Known rows, with every step that occurs:
soso -> pivap -> loti -> debaz -> fida: [-45 -33  -1  -1  -6  60 -13 -20   4 -12   0 -10 -26   5 -14 -19 -15 -12
 -13  -9  -5  40  -6  14  14   1  14  45  -5  16  -4 -16]
debaz -> sapuz -> vife -> kefatom -> pivap -> loti: [ 20 -19 -30 -18 -15   7  -5   7   2  22 -17  20 -10 -38 -45 -16 -15  13
   0  -9 -49  42  23  20 -11 -10   8  21  23 -28   5   3]
fida -> pivap -> loti -> debaz: [-43 -18   1  -4   2 -14   5 -10  -4 -28  -3  -6 -10 -21 -36  -7   2  -5
  -4 -29   9  48   3   8  14 -17  18  -2  32 -11  10  -9]
fida -> debaz -> sapuz -> vife -> kefatom: [  6 -11 -30  17  -8  15 -52 -12  28   7 -30  31 -22 -27 -40 -15 -17  40
 -24 -10 -30  10  47  -2   6 -40   5 -14  14 -10   8 -30]
terik -> pivap -> badap -> rupu: [ -8 -15 -10  20  15 -19  -2  20   2 -24   4 -10  26  -1  10 -15  -9  22
  -1 -14 -14  42  20  -7  -1 -22  30  18  22  13  29  19]
rupu -> badap -> pivap: [-16 -19 -11  -5   2   5  24 -12 -16 -30  23 -15  -7 -17  24 -29 -12  15
  -3  18  29  83  -9   9  14 -21  29 -13  23  30  56  -6]
debaz -> sapuz -> vife -> kefatom: [ 25 -11 -28   0  10  13  -9   4  14  21  -6  15 -18 -28 -25  -7 -22  21
  -5 -14 -61  26  36  12  -7 -17  13   9  22 -19   5  11]
debaz -> loti: [-16 -14  -4 -19 -12  44 -15  -6 -26 -37  26   2  -4  -2 -17  -6  25  13
  12 -15 -20  31  34 -18   4  25  24   0  15   6   8 -13]
kefatom -> pivap: [ -3 -11   1  -5 -23  26  -7  -7 -39 -27  -2   9 -12 -18 -13 -31   1  20
  14  16   8  35 -14  -9   1  -8  23  15  31   4  13 -17]
vife -> kefatom -> pivap: [  5  -3  -1 -12 -30  31   3  -4 -17  -4 -23   4 -22 -55 -31 -18   3   9
  14   9 -21  47  14  -4  -6   3  15 -15  36 -19  -6  -5]
soso -> pivap -> fida -> debaz: [-32 -14 -15  52   9  49 -29 -19  27  -9  -8  -6 -28  -2  -7 -39 -22  28
 -29  33  -5  -8   5   3   0 -35  28  16  18  36  19 -28]
pivap -> loti: [-42 -32 -22 -32 -28  11  11  -8 -21 -45   3  11  15  -9 -12  10   7   2
   6 -18   0  60   6   3  10   2  17  14  17  -5  16  -4]
terik -> pivap -> badap: [ -6 -16 -20  16   4 -11   6  11  12 -31   4  -8  12 -17   4 -20  -8  30
   2   1 -15  37  18 -18  15  -8  28  19  16  19  30  22]
loti -> mezof: [-11 -12  17   6 -12  17   0   3 -34 -47  14 -15  10   4  -3 -12   5  26
   9 -19 -28  14  -8  -6  45  14  12   5  26  12   4 -22]
kefatom -> pivap -> soso: [-15 -16 -11  14 -21  11  -5 -10 -44  -4 -26   6 -10 -16  -8 -37  -7  27
   7  38  -6  27 -19 -21  12 -15  36  23   7  10  15   3]
fida -> pivap -> terik: [-33 -15 -25  42  19   1  29  -6   7  -9   4  15 -14 -27 -22 -14 -18   6
  -6   5   0  30 -25  -8   4 -32  33 -19  38  14  12  20]
sapuz -> debaz -> fida -> pivap: [-24 -10  21  33  21  25 -10 -29  19  19  14 -13   1  15  -6 -11 -17   7
  -7  39  11  18 -18  24  35 -20   9 -26  27   7   8 -14]
rupu -> badap: [-19 -30   3 -21  -1  12  10 -14 -17 -35  25 -10   6   2  16 -18  -7  22
  10  14  11  66   0 -15  23 -28  27 -22  11  22  45 -19]
kefatom -> pivap -> fida: [ -9  -5  -2   7 -16  34  -1 -14 -21 -15  -5 -10  -8 -15  -5 -37  -2  23
   2  37   2  16  -6  -2  -1 -20  23   9  41  -5  17 -21]
terik -> pivap -> loti -> mezof: [-41 -14  -3 -13 -19 -20  11  10 -19 -38   1  -3  30 -22 -17 -16   1  10
  22 -20 -30  46  10   0  45  20  16  34  14  21   5   3]
mezof -> loti -> debaz -> sapuz -> vife: [-10 -42 -20 -50  20  43 -12 -13  15 -11  19 -21 -30 -15 -29  40 -15  14
  34 -31 -43  20  26  -3  20 -12  14  34  11 -22   7 -15]
fida -> pivap: [-19   4   6  37  21 -18   9  -8  -9 -19   8   7  -8 -22 -13 -19  -2  11
  -2  -2  13  30 -10  -7   1 -25  30 -17  43  15  18  -1]
sapuz -> vife -> kefatom: [  2  -7 -14  -6   0  22  -8 -22  18  -9 -10   1 -37 -42  -8 -12 -23  15
  -2 -34 -60  33  30  -6 -13 -11   5   5  27 -26   4  -7]
pivap -> fida: [-23  -8 -18  15   6  29   3 -20   2 -23   7 -19   2   4  14 -10  -9  22
 -10  20 -13   9  22   0   1 -26  24  -4  34  -5  21  -8]
debaz -> loti -> mezof: [-10 -10  16 -15 -17  42 -15   7 -38 -47  27 -11   7   3 -24 -15  34  18
  14 -25 -38  17  19 -15  30  45  15   2  19   8  -4 -26]
loti -> debaz -> sapuz -> vife -> kefatom -> pivap -> badap: [ 32 -30 -17 -21  -1  29 -30   1  20   9 -13 -16 -41 -24 -43 -19 -17  27
 -12 -27 -54  26  37  13   4 -24   6  23  16 -49   7  -5]
fida -> debaz -> loti -> mezof: [-22 -10   8   4 -29  36 -54  -9 -14 -51  -3   9  -1   0 -38 -19  28  39
  -5 -20 -13   2  30 -23  35   9   6 -19   9  10   1 -56]
sapuz -> debaz -> loti -> mezof: [-10 -25  12 -18  -9  38 -25   0  -7 -19  31 -27   5  15 -31  -7  11  32
  23   7 -40   8   3  23  51  31  12  -5  18   5  14 -22]
kefatom -> vife -> sapuz -> debaz: [ -2  12  17 -18  26  -1  20   9 -15  16  -8 -19  -7  -7 -12   0  -6   2
  15  11 -20  12 -21  17   6  -1 -13 -21  23  16  17 -46]
mezof -> loti -> debaz -> fida -> pivap -> badap: [-24 -33   9 -17  26  52   5 -25  23 -18  17 -36 -17  -6 -13  30   8  -2
  17 -10   7  30   5 -19  19 -12   7  -6  15 -22   2 -22]
debaz -> sapuz -> vife -> kefatom -> pivap -> badap -> rupu: [ 43 -16 -21   4   8   8 -11  20  11  26 -15   8  -8 -21 -27 -19 -15  26
 -16 -11 -49  32  23  16 -31 -29  14  13  33 -33  16   8]
vife -> sapuz -> debaz -> loti -> mezof: [  2   5  13 -31   3  25   1  22 -20   2  23 -42   1  14 -30   0  16  18
  22  14 -45  12 -15  -6  30  28  -1  10  28  40  29 -40]

Rows:
[-37 -10  17  27  20  31 -21 -42   1   5 -13 -22 -29  13   0 -17 -14  -1
 -21  -6  -1  25  14 -10  32 -25  15  -2  -2 -11 -14 -10] : loti -> debaz -> fida -> pivap -> soso
[  2   1 -11   7 -15  28 -31 -26  24  -2 -34  -3 -44 -48 -25 -42 -21  28
 -14  -3 -46  13  28  -6 -17 -31  -1  -1  35 -34   4 -37] : sapuz -> vife -> kefatom -> pivap -> fida -> debaz
[-24 -23   9   8   4  47 -17 -34  12  10  16 -14   2  28   7   0 -20  12
  -2  33   0  23  -8  22  39  -8   7 -14  12   5   5 -14] : sapuz -> debaz -> fida
[-28 -41 -20  -9  -3  39 -12   2   2  -3   1  -1 -23  -3 -35 -15 -18   1
  -7 -10 -21  38   3  27  13  -5  26  54  -1  17   8   1] : soso -> pivap -> loti -> debaz -> sapuz
[-16 -38 -29 -50 -22  19 -13  -7  12  -6 -14  -1 -19 -22 -45   9 -10   2
  -3 -45 -48  52  42  24  14  -5   1  23   5 -44  -3  -3] : pivap -> loti -> debaz -> sapuz -> vife -> kefatom
[ -3 -38 -17 -50  15  47  -7 -10  22   2  10 -23 -36 -35 -40  41 -12   9
  35 -32 -55  26  39   2  15  -8   9  18  14 -33  -1 -10] : mezof -> loti -> debaz -> sapuz -> vife -> kefatom
[ 25 -14 -30  10  -2   4 -12   4   1  39 -27  16 -21 -35 -32 -28 -25  25
  -6   9 -62  22  21   5  -6 -20  21  20  11 -19   8  16] : debaz -> sapuz -> vife -> kefatom -> pivap -> soso
[-28   6 -38  43  -1  16 -11 -22  12 -25  -7  -9 -20 -21  11 -27 -10  23
 -37  22  23  23  13  21   4 -29  19  -6  40  11  32 -14] : badap -> pivap -> fida -> debaz
[-46 -29   9  -8  26  43   1 -34   6  -1   3 -30 -22  -8 -11  27  -6  -3
  21  -2  -6  26   3 -24  33 -15  17   3   0  -9  -9 -12] : mezof -> loti -> debaz -> fida -> pivap -> soso
[-16  13  11  19  28   2  14  -5  -1  44  -5 -32  -4  16  -3  -8 -11   2
  -6  50  -9  19 -33 -10  20 -16   3  -3  19  44  25 -18] : vife -> sapuz -> debaz -> fida -> pivap -> soso
[-45 -41 -17 -50 -26  23  -9 -16 -12 -46  -2  -8  -7  -1 -23  13   3  -1
   4 -41  -9  55  24   9  23  -1  12  24   6 -24   5 -14] : pivap -> loti -> debaz
[-10  17  17   7  29  13  13  -4   4  32   9 -30  -4  13  -6  -3  -5  -4
   1  35   0  21 -31  -3  14 -13  -4  -7  35  43  25 -32] : vife -> sapuz -> debaz -> fida -> pivap
[-30  -7  24  16  19  41 -23 -40   4  -9   1 -20 -29   9  -2 -12  -9  -4
 -18 -23   9  30  16  -4  27 -22   7  -7  13 -13 -17 -23] : loti -> debaz -> fida -> pivap
[-48 -16 -23 -17 -18 -17   8   0 -12 -31  -1   8  21 -26 -12  -9  -7   6
  20 -13 -14  58  23  -3  26   4  23  31  11  20  15  12] : terik -> pivap -> loti
[  4 -27  -9  11  13  11   0  15  -3 -35   8 -11  22  24  16   3   7  26
 -23 -19   1  40   4  -4 -21 -31  27  -4  30 -13  36   6] : pivap -> badap -> rupu
[  1 -21 -12 -40 -41  29  -3   3 -11   9 -32   5 -19 -50 -60  -9   5   1
   9  -7 -29  59  29  19   4   6   9  -1  26 -40 -10  -5] : vife -> kefatom -> pivap -> loti -> debaz -> sapuz
[-28 -28  -7 -24 -19  -5  35   0 -25 -43  18 -20  14 -13  10 -29   1  11
  -1   8  21  90 -20  18  36  -2  16  -8  20  23  49 -17] : rupu -> badap -> pivap -> loti -> mezof
[-33 -10 -20  29  -3  30 -33 -29  21 -27 -11  -5  -5   0   0 -14  -5  38
 -26  21   2  -3  32  -7  10 -44  15 -23  25  -1  20 -38] : pivap -> fida -> debaz
[-31   0 -16  22  10   0   3 -10  11 -11   2 -16  10 -19  11 -26 -20  22
   7  17 -28  17  32  -4  19 -19  31  18  23  23  17   9] : terik -> pivap -> fida
[-36  -4   1  54  20  38  19 -34  11  10   4  12  -7  -1   4 -19 -15 -12
 -21  17  20  35 -21 -11  11 -23  12 -25  20  11 -12   3] : debaz -> fida -> pivap -> terik
[ -3   0  -5 -24  13  11  11   9  -6   9  14 -31  -6   9 -14  10  -9  16
  16  23 -23  23 -20  -2  15  -7   7  11  30  40  39 -23] : vife -> sapuz -> debaz
[-39 -26  15 -19  24  53   0 -33   8 -13  17 -29 -24 -11 -13  33   1 -10
  27 -15   5  30   8 -16  27  -9   8  -3  15 -13  -9 -27] : mezof -> loti -> debaz -> fida -> pivap
[ 19 -12   0  -4 -19  25   6  13  -7  -6 -28  -7  -6 -41 -25 -16   8  14
  -4   1 -17  50  10   0 -26 -11  17 -24  44 -34   8   0] : vife -> kefatom -> pivap -> badap -> rupu
[  6  19  31  15  41  -5  29   7   8  30 -16 -25   0  -4  -9 -15   3  -6
  -7  25   1  11 -35  12   0 -10 -20 -42  29   9  16 -43] : kefatom -> vife -> sapuz -> debaz -> fida -> pivap -> badap
[-37 -34   8 -40  12  72  -6 -38   4 -22  20 -31 -23  -3  -5  41  -1  -7
  30 -19  -5  33  18 -17  30  -1   7  11   4 -14 -11 -26] : mezof -> loti -> debaz -> fida
[-39   3  30  30   1  15  13 -23 -11 -13  -1  -1  19   4  -3 -21  10 -14
 -17   0  19  40 -18  -2  26   3  -2 -18  26   4 -16 -24] : debaz -> fida -> pivap -> loti -> mezof
[-33  -4  -5  56  23 -34  11 -10 -14   2 -17   8  -6 -19  -6 -25 -13  17
 -11  20  -1  20 -13 -19   8 -31  41 -12  19  19  18  19] : fida -> pivap -> soso
[-29 -16  15  -7   3  65 -30 -45  -4 -19   5 -22 -27  22   7   0  -8  -2
 -12 -24  -4  32  28  -4  30 -11   5   7  -2 -17 -18 -27] : loti -> debaz -> fida
[ 25 -12 -13  -6 -12  23  -5  -9  17  -9 -20  -6 -38 -47 -19 -36 -12  25
  -4 -15 -50  33  11  -8 -26 -14   4   7  36 -38  14 -11] : sapuz -> vife -> kefatom -> pivap -> badap
[ -2 -15 -31  19  -1  10 -57 -14  18  -7 -16  33 -14  -5 -28 -17 -16  45
 -26  -8 -18   5  35  -3  11 -47   9   3  10   2  17 -33] : fida -> debaz -> sapuz -> vife
[-50 -24 -16 -30 -17  -8  -9  -5  -3 -30  -3  -8   2 -22 -19  -4 -12   4
  19 -30 -25  56  37   4  38   0  18  41   2   5   5   5] : terik -> pivap -> loti -> debaz
[-37  -8 -23  31   4 -25  -2  -7 -14  -2 -16   2   8 -22   7 -24 -25  25
  11  18 -33  31  18 -22  34 -12  42  32 -10  37  15  35] : terik -> pivap -> soso
[  7 -29 -19 -17  16  28 -37 -13   8  -4   6  -7 -37   1 -24  -4 -28  24
  -8 -41 -48  17  43  13  18 -27  12  36   5 -27   6  -8] : loti -> debaz -> sapuz -> vife
[-13   5 -46  45   5  13 -13 -12  14  -7  -9  -2 -13 -18   1 -24 -13  28
 -41  28  18  19  20  31   3 -34  23  -4  40  11  32  -6] : badap -> pivap -> fida -> debaz -> sapuz
[-18   3 -29  35  13 -10 -33 -12  37   5 -15   0   1 -21 -10 -37 -30  38
 -12  13 -37   1  48  -2  19 -42  18  21  18  15  19 -12] : terik -> pivap -> fida -> debaz -> sapuz -> vife
[ -4  20  16 -12  22   0  28   7 -31  -2 -13  -6  -7 -17  -3  -4   6  -5
  11  -8 -14  20 -13  -6 -12   0  -9 -15  22  17   8 -45] : kefatom -> vife -> sapuz
[ 17 -16 -30   2  15   7 -16   1   2   7  10  18 -10  -5 -13 -11 -24  28
  -8 -12 -43  19  22   9  -1 -25  19  29  19  -4  18   4] : debaz -> sapuz -> vife
